Each row was made from one small tree. The marks that hang from a mark follow it in brackets, in alphabetical order. Every link used is in the known rows. Write each row's tree.
Known rows
denu(mogi(muzi posu)): [-0.54 -4.04  1.52  0.85 -0.71  0.77 -0.02  1.85 -3.21 -0.21 -1.40 -0.26
 -0.88 -1.42 -1.12 -2.30  0.45 -0.18  0.68  0.16  1.24  0.31  0.46  3.98]
denu(mogi(mifa)): [ 0.49 -2.35  1.47  2.52 -0.15 -1.19  0.40  1.63 -0.37 -1.83 -1.54 -0.04
  1.37 -2.43 -0.54 -3.79  0.06 -0.48  3.08  0.22  0.85 -0.45  2.10  4.61]
rosen(mogi(denu mifa posu) zudi): [ 1.23 -0.85 -0.16  1.90  0.53 -3.73  2.19  1.21  0.28 -0.67  0.57  0.19
 -3.25 -1.94 -6.70  0.04 -2.04  2.20  2.24 -1.84  2.70 -2.19  0.42 -2.57]
mafiz(vigu(mifa(mogi(denu muzi)))): [ 0.42 -0.61 -0.71  1.84 -4.40  0.77  3.40  0.47 -2.33  0.32 -1.29  2.40
  0.86  3.25 -0.35 -3.30  2.59  1.56  3.50  2.39  2.67  3.51  1.44  2.45]
vigu(mifa(mogi)): [-0.25 -0.14 -1.18  1.23 -0.22  0.06  4.70 -0.51  1.00 -0.92  0.24  2.31
  2.03  1.77 -0.87 -1.07  0.45  1.50  4.49  1.24  2.52  3.32  1.89  4.66]
mifa(mogi(muzi)): [-1.80 -0.45 -0.60  1.52  1.62 -0.45  3.45 -1.51  0.27 -0.33  1.59  2.25
  0.59  1.39  0.60 -2.71 -0.59  1.87  1.88 -0.73  3.31  0.15  0.63  5.04]
vigu(mifa(mogi(denu posu(padi)))): [-2.65 -1.64 -0.23 -0.24 -1.14  0.13  3.38  1.71 -0.08  0.96  0.43  2.04
  1.19  0.33 -2.65  0.01  0.37  1.79  4.03  1.65  1.91  2.53  1.80  2.92]
mifa(mogi): [-2.41  0.42 -0.97  2.56  1.52 -0.77  3.78 -1.18  2.31 -1.33  2.27  1.25
  1.18  1.40  0.92 -2.72 -1.58  1.66  2.84  0.31  3.60  0.68  0.78  5.07]
vigu(mifa(mogi(muzi posu(padi)))): [-1.04 -1.41 -0.29 -1.06 -0.58  0.35  3.44  0.87 -0.51  0.52 -0.21  2.70
  1.17  1.03 -2.91 -0.07  1.12  2.17  3.69  0.92  2.34  2.28  1.11  4.06]
vigu(mifa(mogi(denu muzi posu))): [-1.44 -2.30 -0.01 -0.79 -1.20 -0.05  3.20  0.42 -1.37  1.39 -0.33  2.75
  0.15  0.80 -2.30 -0.35  1.06  1.33  3.08  0.91  1.45  3.29  2.03  3.00]
mifa(mogi(denu muzi(butediz) posu)): [-4.34 -2.65  1.43 -0.81 -0.44 -0.10  1.15  0.51 -0.02  1.37  1.52  1.43
 -2.22  0.25 -0.38 -1.62 -0.95  1.32  0.17  0.03  2.15  0.99  1.21  2.43]
butediz(muzi(mogi(mifa posu(padi)))): [-0.55 -0.61  1.39  0.18  0.70 -1.20 -0.02  3.23 -0.94 -1.46 -3.21  3.02
 -1.00 -1.69  0.38  0.19  1.98  0.43  1.95 -0.74  1.10 -1.66  0.45  1.87]
rosen(zudi): [ 2.76  1.19 -3.82  3.14  2.24 -0.80  5.90 -0.13  0.22 -1.00  2.54  0.52
  0.25  3.27 -1.35 -0.09 -2.05  2.54  1.02 -2.50  3.52 -0.27  1.24  1.45]
denu(mogi): [-0.48 -2.14  0.28  3.90  0.00  0.86  1.81  1.44 -1.12 -1.89 -0.34 -0.81
  1.41 -1.08  0.95 -3.19 -0.53 -0.33  2.27  0.48  1.81  0.32  1.07  4.58]
denu(mogi(posu)): [-1.10 -3.21  1.09  1.94 -0.78  0.49  0.41  2.19 -1.19 -1.22 -0.75 -1.26
 -0.31 -1.38 -0.80 -2.34 -0.49 -0.38  1.67  1.21  1.52  0.84  0.59  4.05]
rosen(mogi(denu muzi(butediz))): [-2.05 -0.33  0.09  2.54 -0.96  1.33  1.55  0.13 -0.68 -0.41 -0.87  0.55
 -1.80 -1.34 -0.78 -1.16 -0.95 -0.28  2.22 -1.00  2.56 -2.41 -0.75  0.53]
padi(posu): [ 0.00  0.16  0.30  1.01 -2.11  1.92  2.47  1.81  3.83  0.04 -0.27  1.39
 -0.12  1.79  2.84  0.53  0.43  1.26  2.29  0.39  2.94 -0.31 -0.85  3.87]
mogi(denu muzi posu(padi)): [-4.63 -3.18 -0.09 -2.35 -1.52  1.37  0.04  3.97 -3.88  4.81 -0.30  1.42
 -1.50 -0.92 -3.24  1.11  0.21  0.82  0.60 -0.89  0.58 -2.80  0.10  0.71]
mifa(mogi(denu posu)): [-4.69 -1.83  0.34  0.75  0.04 -1.14  2.00  0.52  1.03  0.96  2.13  0.84
 -1.07  0.06 -0.81 -1.78 -1.57  1.34  1.89  0.98  2.30  1.19  1.09  2.82]
mogi(muzi posu): [-0.65 -1.63 -0.77 -2.16 -0.77  0.78  0.64  0.49 -1.81  1.90 -1.39  1.35
 -2.16  1.47 -2.10  0.10  0.42  0.03  0.71 -0.65  1.48 -0.34 -0.38  3.46]
vigu(mifa): [ 1.02  0.35 -2.28  0.96 -1.12  1.17  4.26  0.15  0.13 -0.34 -1.30  1.85
  1.99  2.17 -0.90  0.00  0.88  0.14  4.51  0.84  1.68  2.49  1.69  4.14]
mafiz(vigu(mifa)): [ 1.84  0.75 -1.89  2.09 -4.66  1.41  3.45  0.68 -1.25 -0.57 -2.23  1.52
  1.34  4.03 -0.19 -2.63  2.45  0.69  4.23  2.74  2.72  3.26  0.95  2.97]
butediz(muzi): [ 1.03  0.83 -0.81  2.42  1.09 -1.20  2.68  0.19 -1.84 -0.17 -1.28  1.90
  0.11  0.69  2.34 -0.42  1.05 -0.09  2.92 -1.10  2.24 -0.13  0.13  4.12]

Which tree is each row?
[-2.57 -2.44  1.02 -2.31 -2.12 -2.58 -1.34  2.62  0.45  2.85 -1.73  1.07
 -2.23 -1.85 -3.77 -0.60 -0.30 -0.99  2.71  0.31 -0.79 -0.81  2.48  1.11] | mogi(denu mifa posu)
[-1.68 -3.64  1.62 -3.81 -2.03 -2.14 -1.90  2.10 -2.51  4.34 -2.65  2.53
 -2.99 -1.92 -4.29 -0.49  1.02 -0.70  1.23 -1.22 -1.25 -1.51  2.29  0.95] | mogi(denu mifa muzi posu)
[-2.39 -1.29  0.87  1.20  0.32  0.17  0.68  3.69 -2.48 -0.35 -2.13  2.51
 -1.29 -1.49  1.50  0.72  1.51  0.36  0.95 -0.64  1.16 -1.20  0.28  0.66] | butediz(muzi(mogi(denu posu(padi))))
[-5.47 -2.01 -0.64 -0.85 -1.64  0.97  0.59  4.49 -1.00  3.36  0.64 -0.03
 -0.69 -0.92 -2.80  1.06 -1.14  0.53  2.11  0.64  1.02 -2.01  0.34  0.85] | mogi(denu posu(padi))
[ 2.98  0.81 -1.60  3.39  1.75 -0.31  4.63 -0.70 -0.23 -2.55  1.20  0.43
 -2.11  0.92 -3.03 -0.22 -1.94  2.72  0.80 -3.18  4.75 -2.11 -0.90 -0.64] | rosen(mogi(muzi(butediz)) zudi)
[-1.23 -1.82  2.01 -5.23 -1.49 -0.31 -1.97  3.51  0.64  1.70 -2.50  1.80
 -1.79 -1.11 -4.26  0.20  0.66  0.72  1.66 -0.96  0.74 -3.22  0.82  2.74] | mogi(mifa muzi(butediz) posu(padi))
[ 0.12 -0.21 -0.89  2.32 -4.36  0.59  3.54  0.60 -1.34 -0.17 -1.03  1.90
  1.12  3.27 -0.18 -3.35  2.10  1.46  3.98  2.93  2.82  3.77  1.53  2.46] | mafiz(vigu(mifa(mogi(denu))))
[ 2.49 -0.56 -0.61  2.77  1.41 -3.07  3.30  0.09 -1.79 -0.29  0.31  1.67
 -2.12 -1.60 -5.30 -0.73 -1.11  2.45  1.79 -3.65  2.67 -3.31  0.73 -2.12] | rosen(mogi(denu mifa muzi) zudi)
[-2.05 -3.59  2.61 -4.62 -2.82 -1.10 -2.48  2.57 -1.01  3.47 -2.62  1.93
 -3.85 -1.66 -3.13 -0.41  0.61 -0.95  0.35 -0.99 -1.07 -1.06  2.65  0.55] | mogi(denu mifa muzi(butediz) posu)
[ 3.59  1.42 -1.50  3.69  2.10 -3.29  3.96 -0.45  1.60 -2.93  0.64  0.61
 -1.04 -0.54 -4.96 -0.95 -1.97  2.53  3.27 -2.46  3.95 -2.61  0.09 -0.28] | rosen(mogi(mifa) zudi)
[-2.21 -1.02  1.98 -1.89 -1.59  1.88 -1.51  3.34  4.54 -3.97 -3.09  1.27
 -2.72 -0.44  0.55 -0.75 -0.33 -0.78 -0.19  0.60  0.74 -0.32  1.90  0.81] | muzi(butediz mogi(mifa posu))
[ 1.47 -0.15 -1.43  1.73  1.67 -0.92  3.61  1.30 -1.41 -0.91  1.21  0.36
 -2.30 -0.23 -6.36  1.12 -1.62  3.70  1.26 -2.57  4.62 -3.48 -2.02 -1.20] | rosen(mogi(muzi posu(padi)) zudi)
[-1.17 -0.58  0.19  2.76  0.74  0.10  1.72  2.07 -2.36 -1.07 -2.13  2.86
 -0.76 -0.84  3.28 -0.30  1.56 -0.22  1.09 -1.09  1.09 -0.50  0.94  1.22] | butediz(muzi(mogi(denu)))
[-1.65 -3.97  1.55  0.55 -0.52  1.24  0.03  3.37 -3.34  0.17 -0.98 -0.25
  0.11 -2.10 -1.93 -1.71  0.44  0.66  1.11  0.11  1.50 -1.29 -0.03  3.69] | denu(mogi(muzi posu(padi)))
[-3.16 -0.78  0.73 -0.58 -1.43  3.90 -0.07  3.08  3.72 -4.03 -1.83  0.51
 -2.59  0.90  2.07 -0.17 -0.87 -0.59 -1.03  0.80  1.69  0.39  0.86  0.83] | muzi(butediz mogi(posu))
[ 0.99  0.38 -1.11  2.28 -4.02  0.61  3.74  0.17 -0.70 -0.97 -1.17  1.84
  1.36  3.73 -0.21 -3.43  2.12  1.58  4.22  3.01  3.27  3.82  1.14  3.29] | mafiz(vigu(mifa(mogi)))
[-4.39 -1.97 -0.25  0.68 -1.00  2.33  0.38  3.35  0.35 -1.14 -1.59  1.45
 -1.88 -0.48  0.40 -0.17 -0.31 -0.51 -0.25  0.47  0.46 -0.41  1.17 -0.30] | muzi(mogi(denu posu))
[-4.84 -1.92  1.12 -0.43 -2.14  3.82 -0.51  3.99  2.43 -2.39 -1.52  0.58
 -3.08 -0.13  2.04 -0.01 -1.00 -0.90 -1.49  0.73  0.71  0.30  1.69 -0.89] | muzi(butediz mogi(denu posu))
[-3.49 -1.56 -0.11  1.65  0.93 -0.51  3.04 -0.62 -1.06  1.34  1.91  2.33
  0.11  0.37  0.60 -2.52 -0.67  1.55  1.42 -0.89  2.29  0.04  1.46  3.25] | mifa(mogi(denu muzi))
[-3.27 -3.56  1.64 -4.29 -1.75 -1.43 -1.97  4.32 -2.72  4.88 -2.04  2.48
 -1.64 -2.81 -5.39  0.30  0.99  0.56  1.83 -1.29 -0.83 -3.84  1.60  0.63] | mogi(denu mifa muzi posu(padi))
[-0.30 -1.45 -0.29 -0.88 -0.70 -0.01  3.50 -0.23 -0.44  0.25 -0.55  2.72
  0.47  1.53 -2.33 -0.45  1.20  1.58  3.39  1.00  2.10  3.32  1.45  4.19] | vigu(mifa(mogi(muzi posu)))
[-0.95 -1.49  1.70  0.46  0.06 -1.54 -0.24  2.77 -1.77 -0.60 -3.31  3.07
 -2.03 -2.03  0.99 -0.11  1.88 -0.41  1.31 -0.76  0.23 -0.63  1.36  0.80] | butediz(muzi(mogi(denu mifa posu)))
[-2.46 -1.51  0.29 -0.46  0.85 -0.80  1.99 -0.71  0.31  0.36  1.19  1.77
 -1.15  1.09 -1.12 -1.84 -0.54  1.83  1.32  0.02  2.98  0.76  0.14  4.43] | mifa(mogi(muzi posu))
[-4.12 -0.65 -0.07  0.40  0.96 -0.61  2.28  1.17  2.18 -0.32  2.28  0.74
  0.44  0.45 -1.60 -1.28 -1.54  2.51  2.77  0.97  3.57 -0.30 -0.16  4.32] | mifa(mogi(posu(padi)))
[-0.75 -0.86 -0.59 -0.11 -0.79 -0.19  3.73  0.02  0.96 -0.47 -0.08  1.96
  0.85  1.56 -2.10 -0.52  0.50  1.39  4.08  1.72  2.34  3.75  1.52  4.28] | vigu(mifa(mogi(posu)))
[ 0.64 -0.15 -0.69  1.32 -4.45  0.45  3.05  0.55 -0.66 -0.69 -1.34  1.64
  0.53  3.59 -0.99 -3.00  2.19  1.56  3.94  3.39  3.17  4.06  0.89  3.01] | mafiz(vigu(mifa(mogi(posu))))
[-3.54 -1.40  0.29 -0.71  1.03 -0.30  1.93  0.81  0.16  0.70  1.62  1.80
 -0.18  0.42 -1.97 -1.27 -0.54  2.68  1.75 -0.07  3.29 -0.86 -0.29  4.19] | mifa(mogi(muzi posu(padi)))
[-1.39 -0.93 -0.87  1.32 -0.75  0.03  4.44  0.09  0.04  0.22  0.45  2.35
  1.70  1.02 -0.86 -0.99  0.37  1.23  4.15  1.16  1.87  3.22  2.47  3.49] | vigu(mifa(mogi(denu)))
[-3.45 -2.24  0.98 -0.62 -1.21  0.35 -1.09  3.59  1.17 -1.12 -2.79  2.20
 -1.93 -1.82 -1.05 -0.73  0.27 -0.67  0.62  0.23 -0.55 -1.15  2.22 -0.40] | muzi(mogi(denu mifa posu))
[ 0.66  0.06  0.79  1.70  1.09 -1.26  0.99  1.60 -0.86 -2.16 -3.27  3.35
 -0.44 -1.02  2.16 -0.82  1.96 -0.09  2.02 -1.18  1.11 -0.94  1.11  2.41] | butediz(muzi(mogi(mifa)))
[ 0.17 -4.27  3.44 -1.00 -1.37 -0.52 -1.75  2.38 -1.36 -0.77 -2.60  0.11
 -1.52 -2.57 -1.87 -2.79  0.66 -0.55  0.91  0.02  0.41 -0.06  1.72  3.65] | denu(mogi(mifa muzi(butediz) posu))
[-0.18 -3.42  2.34  0.63 -0.93 -1.54 -1.09  2.42 -0.34 -1.23 -2.00 -0.52
 -0.36 -2.75 -2.31 -2.92  0.09 -0.57  2.56  0.95  0.59  0.13  1.64  4.00] | denu(mogi(mifa posu))
[-4.14 -0.54 -0.09  1.96 -1.07  0.44  0.83  2.53  0.22  0.20 -0.19 -0.57
 -1.36 -2.49 -3.72  0.09 -1.64  0.52  3.78  0.64  2.81 -3.22 -1.82  0.12] | rosen(mogi(denu posu(padi)))
[ 1.31 -0.39  0.72 -2.04 -0.64 -0.54  0.05  0.18  0.80  0.21 -2.52  2.47
 -0.70  0.30 -0.65 -1.81  0.70 -0.42  1.81 -1.98  0.73 -1.76  2.14  3.81] | mogi(mifa muzi(butediz))
[-1.00 -1.53 -0.61  0.56 -0.70  0.20  4.21 -0.21 -1.38  0.93 -0.04  3.09
  1.30  1.05 -1.13 -0.95  1.03  1.35  3.41  0.40  1.65  2.87  2.33  3.42] | vigu(mifa(mogi(denu muzi)))
[-1.26 -3.36  2.36  0.31 -0.71 -1.00 -1.05  3.96 -0.52 -0.81 -1.57 -0.54
  0.61 -3.38 -3.09 -2.38 -0.01  0.29  3.02  0.96  0.87 -1.47  1.19  3.79] | denu(mogi(mifa posu(padi)))
[-1.09 -2.06  1.37 -1.88 -1.66 -0.59 -0.45  1.40 -1.07  2.56 -2.05  2.58
 -1.39 -1.15 -0.68 -1.60  0.50 -0.85  1.11 -2.12 -0.65 -1.87  3.32  1.37] | mogi(denu mifa muzi(butediz))
[-3.83 -2.15  2.38 -1.76 -2.31  1.83 -1.90  4.22  3.26 -2.36 -2.78  1.35
 -3.17 -1.48  0.56 -0.62 -0.43 -1.07 -0.69  0.45 -0.26 -0.43  2.72 -0.92] | muzi(butediz mogi(denu mifa posu))
